Each row comes from the steps of one path. Every step used is in the known rows, and no mark comes twice. Write the path behind each row, first mark first.
In the rows, 128 means zero.
Known rows:
A S D: [133 145 107 102 138 130 113 117 154 141  96 125 128 116 130  78 104 133
 121 167 117 121]
D R: [130 125 124 116 139 126 136 127 146 102 128 129 131 122 134  50 127 135
 119 101 138 134]
D N C E: [132 146 115 151 137 144 133 130 129 163 170 119 125 154 122 154 139 130
 123 139 117 131]
N C E A S D R: [110 142  92 122 135 144 110 124 150 179  98 127 124 103 130 140 121 125
 124 183 168 126]
S D R: [129 143 107 108 144 125 132 125 153  92 101 128 130 121 124  44 123 137
 120 144 145 129]
E A S D: [124 143 108 105 127 129 128 126 141 141  89 129 127  99 126 125 104 126
 128 172 117 119]
N C E A S D: [117 148 102 124 129 144 124 127 145 188 106 126 126 116 121 169 115 118
 129 198 137 121]
N C E D R M: [121 124 135 140 136 123  95 111 111 152 122 134 130 142 135 122 145 121
 130 102 179 159]
R D E: [142 113 182 137 128  96 247 142 122 111 147 131 134 163 131 107 138 129
 122 130 117 126]
E A S D R: [117 139  98 103 133 128 118 122 147 132  83 130 126  92 135  94 112 135
 124 157 148 125]
N D E A S: [118  99 140 125 107 116  87 129 131 136 129 131 129 110 134 171 127 125
 131 102 113 108]
A E D: [133 104 152 124 133 132 129 127 120  86 116 130 134 107 123 128 131 119
 147  89 114 131]
C N: [144 110 148 134 124 148 129 139 136 106 151 131 128 148 123  93 122 122
 124 122 134 127]
E A S: [123 123 126 112 119 130 129 129 135 154 119 130 129 101 138 136 107 122
 127 126 110 126]
S D E A: [123 123 143 126 115 105 168 134 130  97 114 131 130 119 111 169 138 126
 138 153 117 124]
N D R: [129 117 118 119 134 129  79 138 141  78 136 131 130 122 133  47 129 131
 116  73 139 112]
E A: [127 126 137 121 121 126 165 145 126 106 134 132 132 111 121 130 122 119
 132 117 107 127]
D E A: [124 106 160 132 110 105 169 137 124 103 138 132 131 122 120 173 141 122
 138 115 109 129]
S D N C E: [130 162 103 145 141 142 135 126 135 156 148 118 124 151 115 150 135 133
 124 174 122 128]
A E D N C: [134 126 139 132 129 138 128 121 104 115 143 121 127 131 127 155 140 135
 143  93 118 137]
C N D E A: [127  86 161 146  98 126 107 149 116  85 153 136 128 137 119 182 142 117
 137  98 130 106]
C N D: [141 102 141 137 119 148  75 148 130  82 158 132 129 148 125  86 125 120
 121  91 131 103]
S D R M: [127 145 119 114 143 106 115 110 129  98  95 133 131 129 136  71 134 141
 122 134 164 145]

Write each row's path:
[131 102 128 131 125 145  69 142 136  80 144 132 127 133 133  60 130 129
 118  83 160 110] -> C N D R
[120 142 119 150 123 141 150 142 114 156 159 125 125 132 121 202 137 123
 132 144 116 129] -> D N C E A
[120 156 105 144 127 141 150 140 120 149 137 124 124 135 113 198 134 125
 133 179 121 124] -> S D N C E A
[138  85 165 146 108 124  80 139 131  82 162 130 129 157 122 132 146 124
 129  88 132 106] -> C N D E
[139 161 112 120 134 131 140 122 126 124 139 120 124 153 119 109 130 145
 124 147 119 130] -> S D N C
[134 123 136 130 135 128 119 118 102  79 127 124 129 113 130 147 134 137
 144  83  93 133] -> A E D N
[131 121 141 144 131 145 128 131 125 161 143 127 129 148 116 135 130 107
 134 114 133 139] -> N C E D
[128 160  94 138 140 146 107 117 140 191 136 116 122 141 126 159 124 135
 121 182 124 126] -> A S D N C E
[138 135 136 129 124 131 128 122 104 131 150 123 125 148 126 117 130 134
 132  89 115 141] -> E D N C
[121 105 145 122 111 112 132 121 134 153 123 128 129 107 134 175 124 126
 132 124 112 127] -> D E A S
[127 120 141 121 134 108 105 109 107 104 105 138 132 128 142  79 134 128
 130  76 158 157] -> E D R M
[124 119 127 139 137 143 115 128 132 148 130 128 128 134 125 103 134 116
 129 103 162 142] -> N C E D R
[121 159  86 128 134 134 115 123 127 153 109 122 122 114 128 177 113 138
 127 179  98 118] -> C E A S D N
[131 123 136 118 126 105 123 107 154 139 105 124 128 131 125 126 128 138
 128 156 119 124] -> A S D E
[130 111 177 137 116  99 252 154 107 109 140 136 133 139 128 161 137 121
 132 136 116 123] -> R D E A
[123 143 110 107 142 109  87 101 135 134  83 131 129 115 146  77 124 143
 119 141 164 144] -> A S D R M
[127 131 134 121 139 106 114 112 123 105 120 133 132 129 142  75 138 137
 120  97 156 150] -> D R M
[139 133 131 126 129 122 123 122 103  95 134 125 127 139 130 101 121 136
 132  79  88 137] -> E D N
[124 143 124 141 129 137 192 141 109 205 142 126 124 132 144 190 119 126
 122 168 120 123] -> R D N C E A S
[119 138 107 138 124 145 116 126 124 199 143 122 124 114 136 202 122 127
 126 150 114 127] -> D N C E A S
